Known rows, with every way that one mark hangs from another:
z893[z283 z793[z119]]: [-3.44  1.90 -2.57 -0.48 -0.55 -0.46  3.39 -1.03 -0.34  3.54  3.15 -0.75
  1.60  2.35 -6.04 -2.70  1.14  1.27 -3.09 -1.03 -2.34  1.44  3.00]
z283[z893]: [-1.95  1.88  0.43 -2.53 -0.17 -2.48 -0.39  0.32 -2.63  0.37  1.70  1.03
 -0.59 -0.89 -0.32  0.08  0.99  2.32 -2.18 -0.45 -0.46  1.25 -0.87]
z119[z793 z893]: [ 0.43  1.91 -1.52 -2.30  1.81 -4.66  0.90 -0.99  1.15 -0.21  3.41 -0.51
  2.68  2.82 -1.45 -3.02  1.19  2.31  2.12  0.40  1.18  1.44 -0.76]
z411[z893[z283 z793[z119]]]: [-5.87  4.65 -1.76  1.78 -1.43  0.58  3.12 -1.26 -1.37  3.39  4.13 -1.91
  0.91  3.18 -4.74 -4.21  0.18  2.03 -3.77 -2.23 -1.57  2.60  3.94]
z793[z119[z893] z283]: [-2.19  0.47 -3.01  0.97 -2.29 -1.35  1.19  1.13 -0.17  1.60  4.09 -1.71
  2.23  2.37 -2.39 -6.21  2.73  0.26 -1.46 -4.09 -0.32  1.04 -1.14]
z893[z283 z793]: [-3.50  1.42 -1.45  0.57  1.45  0.23  2.05 -1.21 -0.77  1.52  0.69  0.14
  1.39  2.23 -5.21 -0.43 -0.75  1.09 -2.08  2.31 -2.49  0.65  2.16]
z283[z893[z793]]: [-2.85  3.46  0.47 -3.01  1.23 -3.68  1.52 -0.41 -2.49  1.02  2.43 -0.32
  0.35  0.17 -2.83 -0.29  0.33  3.27 -4.00  1.25 -1.47  1.33  0.50]
z893[z793[z119 z283]]: [-1.62  1.11 -2.07  0.79 -2.13 -1.08  3.11  1.05 -1.29  3.31  3.80 -1.69
  1.95  2.58 -3.88 -4.16  0.75  0.54 -4.35 -1.65 -2.18  0.06  1.39]
z782[z793[z283]]: [-0.14 -2.21 -0.99  0.87  0.51 -1.78  1.21  1.40 -1.72  2.11 -0.63 -0.49
  1.38 -0.76 -0.51 -2.66 -0.10 -2.58 -2.32 -0.50 -0.94 -0.50  0.22]
z893[z793[z119]]: [-1.08  2.12 -0.69 -1.52 -0.54 -1.58  3.12 -0.61 -0.44  2.89  3.76 -1.52
  1.15  1.55 -2.94 -2.32  0.98  1.54 -2.05 -1.34 -0.89  0.81  2.06]
z782[z411]: [ 0.87 -0.71  0.81 -2.51  2.20  0.29 -1.07  2.22  1.32 -0.26 -1.90 -1.14
 -0.41 -2.98  1.97  0.75 -1.91 -0.38  0.77 -1.77 -0.17 -0.69  1.28]
z119[z793 z893[z283]]: [-2.23  1.45 -3.08 -0.97  1.85 -3.33  1.01 -1.86  0.45 -0.01  2.56  0.48
  2.71  3.58 -4.87 -3.55  1.14  2.16  2.05  0.56  0.03  1.88  0.51]
z782[z208 z793[z119 z283]]: [-1.17 -2.57 -0.66 -2.24 -3.04 -0.34  4.10  2.03 -1.42  1.94  0.59 -1.17
  2.10 -1.08 -1.96 -5.81  0.85 -3.23 -2.31 -5.28 -1.87  1.33  0.51]
z893[z793]: [-0.54  1.94 -0.14 -0.46  1.37 -1.11  2.05 -0.66 -0.22  1.30  1.14 -1.04
  1.45  1.29 -2.25 -0.11 -1.15  1.29 -1.90  1.89 -0.87  0.29  1.01]
z793[z283 z893]: [-0.20  0.39  0.59  1.17 -2.95  0.78 -0.38 -1.38 -1.64  0.96  0.78  0.31
  0.90  1.94 -2.81 -5.31 -0.16 -1.48 -3.60 -1.70 -1.87  0.36 -0.01]
z782[z208 z411[z793[z119 z283]]]: [ 0.95  0.12 -0.15 -2.50 -4.49  0.31  2.04  3.01  0.33 -3.22 -1.45 -4.18
  2.29 -2.78 -2.38 -3.83 -0.67 -1.89 -3.16 -6.50 -2.66 -1.03  0.95]
z119[z793[z283]]: [ 1.42 -0.65 -1.89  0.50 -1.26 -2.89  0.55  1.32 -0.63  0.60  1.14  1.06
  1.55  2.63 -2.30 -3.42 -1.22  0.94 -1.92  0.44 -1.18 -0.12  0.01]
z411[z782 z793[z119 z283] z893]: [ 0.41  6.67 -0.21  6.27 -6.76 -0.21  2.18  0.44 -2.40 -1.62  2.64 -3.07
  1.30 -1.34 -1.51 -5.20 -1.79  0.37 -7.30 -4.92 -0.63 -1.62  1.99]
z782[z793]: [ 0.22 -0.58  0.24 -1.36  2.32 -2.15  1.43 -0.02 -1.04  1.80  0.08 -0.72
  0.81 -1.72  0.70 -0.54  0.23 -1.87  0.06 -0.38  0.16  0.36  0.95]
z283[z893[z793[z119]]]: [-2.76  4.08 -0.16 -3.51 -0.79 -4.33  2.71 -0.34 -2.43  3.62  5.40 -1.25
  0.53  0.14 -3.65 -2.31  2.05  3.46 -4.28 -1.78 -1.42  1.83  0.91]
z411[z793[z119 z283] z893]: [-1.30  4.58 -1.23  5.25 -5.87 -1.01  1.34  0.03 -2.69 -1.14  3.60 -3.67
  1.51  1.34 -1.60 -5.04  1.09 -0.28 -5.23 -4.39 -0.81  0.12  1.25]
z411[z782]: [ 1.42  2.11  1.64  1.38 -1.02  0.74  0.59  0.08 -0.11 -0.99 -0.62  0.34
  0.15 -2.52  0.02 -0.45 -2.93  0.21 -2.51 -1.02  0.28 -1.73  0.34]
z793[z119 z893[z283]]: [-2.29  1.39 -0.15 -0.60 -2.87  0.95  1.27 -3.41 -0.82  2.88  3.47  0.33
  0.37  1.87 -5.51 -5.62  2.62 -0.59 -2.32 -4.18 -1.83  2.10  2.44]
z119[z893]: [-1.06  1.24 -1.09 -0.40  1.48 -1.05  0.22 -0.90  0.76 -0.73  1.91 -1.09
  1.91  0.98 -0.51 -2.02  1.92  0.69  1.79 -0.75  0.81  0.83 -1.25]

Rows:
[-1.89 -0.44 -0.32 -5.05  0.54 -4.43  0.46  3.87 -2.94  4.21  1.82 -1.53
 -0.35 -5.00  0.73 -4.61  0.71 -0.65 -4.22 -5.94 -1.91  0.51  1.78] : z782[z411 z793[z119 z283[z893]]]
[-0.46  2.00 -0.11 -1.61 -0.49 -2.14  0.50 -4.04 -0.60  1.84  1.82  1.83
  1.60  3.42 -6.00 -4.15 -0.30  0.72 -0.94 -0.25 -1.70  2.04  2.37] : z119[z793[z893[z283]]]
[-4.29  0.95 -3.36  0.24 -0.67 -0.20  1.34 -1.34  0.44  1.73  4.08 -0.96
  1.84  2.55 -4.60 -4.50  3.56  0.87  0.73 -3.33 -0.58  1.81  0.44] : z793[z119[z893[z283]]]
[-0.97  5.19 -1.54  2.57 -2.82 -1.85  3.15 -2.92 -0.11 -1.77  3.12 -2.84
  3.22 -0.87 -5.69 -4.43  1.21  0.89 -2.67 -4.06 -0.77 -0.52  1.40] : z411[z782 z793[z119[z893[z283]]]]
[-0.90  4.08  2.70  1.53 -3.74  3.52  1.32  0.38 -0.69 -3.61 -1.72 -1.14
  0.34 -2.06  0.41 -2.66 -5.07  0.75 -2.54 -3.33  0.72  0.60  0.52] : z411[z782[z208] z893]
[-4.69  2.65 -2.53  0.25  2.92 -0.94  1.98 -2.29  0.18  0.56  2.00 -1.19
  3.20  3.53 -5.98 -2.60  0.79  1.78 -0.32  1.64 -1.32  1.76  0.80] : z119[z893[z283 z793]]
[-0.82  3.48  3.23  0.69 -1.87  1.15  3.12  0.29 -1.56 -0.97 -1.44 -2.06
  1.15 -3.96  1.09 -3.11 -4.66 -1.26 -2.38 -3.71  1.22  0.99  1.52] : z411[z782[z208 z793] z893]
[-0.93 -0.64  0.51 -7.38  1.79 -1.92  3.11  1.82  1.90  0.90  0.73 -4.46
  2.57 -3.98  0.45 -4.80  0.92 -1.81  2.25 -7.25  0.66  1.76  0.94] : z782[z208 z411 z793[z119[z893]]]
[-0.72  1.32 -1.39 -1.66 -1.48 -5.50 -0.16  1.85 -3.80  0.96  2.62  1.85
  0.78  1.19 -2.82 -3.28 -0.23  2.74 -3.71  0.07 -1.55  0.84 -0.42] : z119[z793[z283[z893]]]
[-2.57  1.85 -2.43  1.41  1.01 -1.98  1.57 -0.22  0.00  0.83  2.39 -1.76
  3.58  3.13 -3.92 -3.97  0.51  1.27 -2.67  1.01 -1.04  0.85 -0.81] : z119[z893[z793[z283]]]
[-0.99  1.90  0.36 -0.75 -2.82 -4.22  2.72  2.11 -4.33  3.59  3.15 -0.22
  0.39 -4.78 -1.36 -5.04 -0.31 -0.16 -7.49 -4.80 -1.61 -0.03  1.13] : z411[z782[z793[z119 z283[z893]]]]
[ 1.48  1.26  1.20 -4.64 -2.97 -0.01  2.57  1.45  1.51 -3.05 -0.93 -4.36
  1.75 -3.61 -1.55 -1.66 -0.19 -1.29 -0.91 -6.29 -1.26 -0.11  1.70] : z782[z208 z411[z793[z119]]]
[-0.41  0.94  0.11  0.30 -4.67  0.24  0.58 -1.14 -1.37  2.99  3.17 -0.70
  0.62  2.18 -3.65 -7.28  1.51 -1.56 -4.27 -4.77 -1.68  1.02  0.70] : z793[z119 z283 z893]
[-2.23  4.63  1.26  3.00 -4.12  2.63  3.12  1.00 -1.86 -2.10 -0.86 -1.64
  2.35  0.08 -2.79 -4.67 -6.24  1.00 -6.71 -1.78 -0.98  0.35  0.99] : z411[z782[z208] z893[z793[z283]]]
[ 1.70  1.44  0.17 -0.29 -2.27 -2.84  0.26 -1.43 -1.09  1.10  2.05  0.66
  1.60  3.28 -3.72 -6.04 -0.66 -0.12 -3.24 -0.76 -1.38  0.78  0.62] : z119[z793[z283 z893]]
[ 0.05  0.73 -2.90  0.37 -0.01 -4.19  0.38  0.49  0.03 -0.37  2.94 -0.32
  3.32  3.34 -2.64 -5.13  0.68  1.80 -0.02 -0.11  0.19  0.65 -1.21] : z119[z793[z283] z893]
[-1.16  6.84  1.48  3.04 -0.84  0.22  1.90 -0.86 -1.40 -0.27  1.44 -1.62
  0.73 -0.53 -0.95 -1.65 -4.44  2.33 -4.70  0.10  0.87  0.12  2.24] : z411[z782 z893[z793]]
[-0.37  2.42 -2.65  2.16 -3.13 -3.43  2.29 -0.64 -0.58 -0.84  4.06 -3.65
  3.37  1.74 -3.60 -5.51  3.76 -0.04 -3.08 -3.78 -1.08 -0.20 -0.69] : z411[z793[z119[z893] z283]]
[-3.48  4.30 -1.57  3.32 -3.16  0.19  2.01  0.69 -2.39  3.07  4.45 -2.39
  1.07  3.39 -2.70 -5.83 -0.55  1.24 -5.56 -2.55 -1.00  1.58  2.24] : z411[z893[z793[z119 z283]]]
[-1.54  7.14  0.97  2.66 -2.69 -0.17  3.27 -0.72 -1.18  1.65  4.14 -2.76
  0.53 -0.51 -1.34 -4.16 -2.94  2.17 -5.22 -2.88  0.69  0.74  2.98] : z411[z782 z893[z793[z119]]]
[-0.16 -1.32  1.95 -2.04 -2.46  0.38  2.49 -1.26 -1.82  1.11 -1.33 -0.78
  2.50 -0.71 -3.06 -6.38 -0.57 -4.09 -3.40 -3.36 -2.23  1.55 -0.23] : z782[z208 z793[z283 z893]]
[-1.00 -2.79 -0.01 -0.83 -1.26  0.38  2.59  1.86 -1.40 -0.14 -2.44 -0.69
  2.05 -1.21 -1.35 -3.50 -1.07 -3.12 -1.89 -2.23 -1.66  0.37 -0.44] : z782[z208 z793[z283]]
[ 3.17  5.44  4.97 -0.58 -4.87  0.53  3.05 -3.53 -0.40 -4.95 -1.31 -2.17
  2.89 -2.95 -4.37 -3.41 -2.55 -1.79 -4.14 -2.95 -1.28 -0.66  0.54] : z411[z782[z208] z793[z893]]
[-1.04  2.81 -0.16  1.08 -2.82 -4.25 -0.01  0.22 -4.09 -1.90  1.39 -0.74
  1.32 -0.84 -2.96 -1.25  1.16  1.00 -6.25 -0.69 -2.08 -0.78 -0.82] : z411[z793[z283[z893]]]
[-2.52  4.03  0.02  1.59  0.23  0.26 -0.50 -0.45 -0.63 -2.67 -1.66 -2.78
  0.48 -1.50 -1.39 -0.04 -2.13  0.09 -1.98 -2.78 -0.71 -0.15  3.71] : z782[z411[z793 z893[z283]]]
[-3.03  1.00 -1.60 -0.94 -4.00 -2.56  0.46  2.20 -3.13  2.67  3.83  0.52
 -0.31 -0.02 -2.13 -4.35  2.32  1.68 -5.32 -4.05 -1.85  0.96 -0.49] : z793[z119 z283[z893]]
[-0.63  3.87  1.64 -1.82 -4.11  0.68  1.78  1.31  0.10 -3.31 -0.09 -5.01
  1.41 -3.00  0.05 -3.17 -0.86 -0.32 -1.44 -7.33 -0.20  0.87  2.53] : z782[z208 z411[z793[z119] z893]]
[-4.56  0.97  0.43 -1.28 -0.65  4.72 -0.64  1.52  0.37 -2.17 -3.46 -1.07
  0.10 -1.40 -1.27 -2.00 -3.79 -0.04 -0.10 -4.51 -1.02  2.07  2.64] : z782[z208 z411[z893[z283]]]
[ 3.72  6.46  3.04  0.84 -5.22 -1.97  2.97 -3.81 -1.03 -0.68  3.45 -2.74
  1.93 -2.03 -3.73 -4.99  0.28 -0.90 -5.56 -4.59 -0.77 -1.08  2.05] : z411[z782 z793[z119 z893]]
[ 2.07  2.24  1.14  2.68 -5.52  0.87  2.69  0.90 -1.32 -5.50 -2.63 -1.64
  3.00 -2.59 -3.36 -2.37 -3.31 -1.32 -5.53 -2.41 -2.01 -2.48 -0.69] : z411[z782[z208] z793[z283]]
[ 1.19  7.26  2.08  5.10 -2.92 -0.47  0.77 -1.57 -1.76 -3.79  0.23 -2.77
  0.98 -2.42 -0.16 -0.50 -3.03  0.80 -4.44 -1.56  0.84 -1.53  1.39] : z411[z782 z793 z893]
[-2.37 -1.08 -1.61 -2.22 -2.18 -1.76  3.93  1.12 -0.59  1.31  2.49 -2.72
  3.65  0.18 -2.18 -7.39  2.20 -2.41 -0.94 -5.90 -0.61  1.96 -1.16] : z782[z208 z793[z119[z893] z283]]
[-4.56  5.70  0.89  1.98 -2.40  3.93  3.20 -1.22 -1.26 -1.91 -1.11 -0.82
  1.82  0.01 -5.01 -2.73 -5.71  1.67 -4.55 -1.08 -1.18  1.42  2.54] : z411[z782[z208] z893[z283 z793]]
[-2.32 -0.59  0.66 -1.43 -0.44  1.34  0.82  3.71 -0.93 -0.16 -3.43 -2.75
  0.84 -3.53  2.11 -3.90 -4.17 -2.57 -1.88 -5.09 -0.72  0.72  1.67] : z782[z208 z411[z893] z793[z283]]
[-2.67 -1.10  0.38 -3.42 -1.54 -2.74  2.11  2.20 -3.80  0.52 -0.81  0.06
  1.64 -2.41 -1.44 -3.27 -0.40 -1.04 -4.12 -2.63 -1.91  1.42 -1.35] : z782[z208 z793[z283[z893]]]
[-1.80  6.07  2.79  1.29 -2.46  2.17  3.71 -0.19 -0.89 -2.11 -0.47 -2.42
  1.91 -1.01 -1.99 -2.59 -5.54  1.58 -4.05 -1.16 -0.07  0.87  1.46] : z411[z782[z208] z893[z793]]
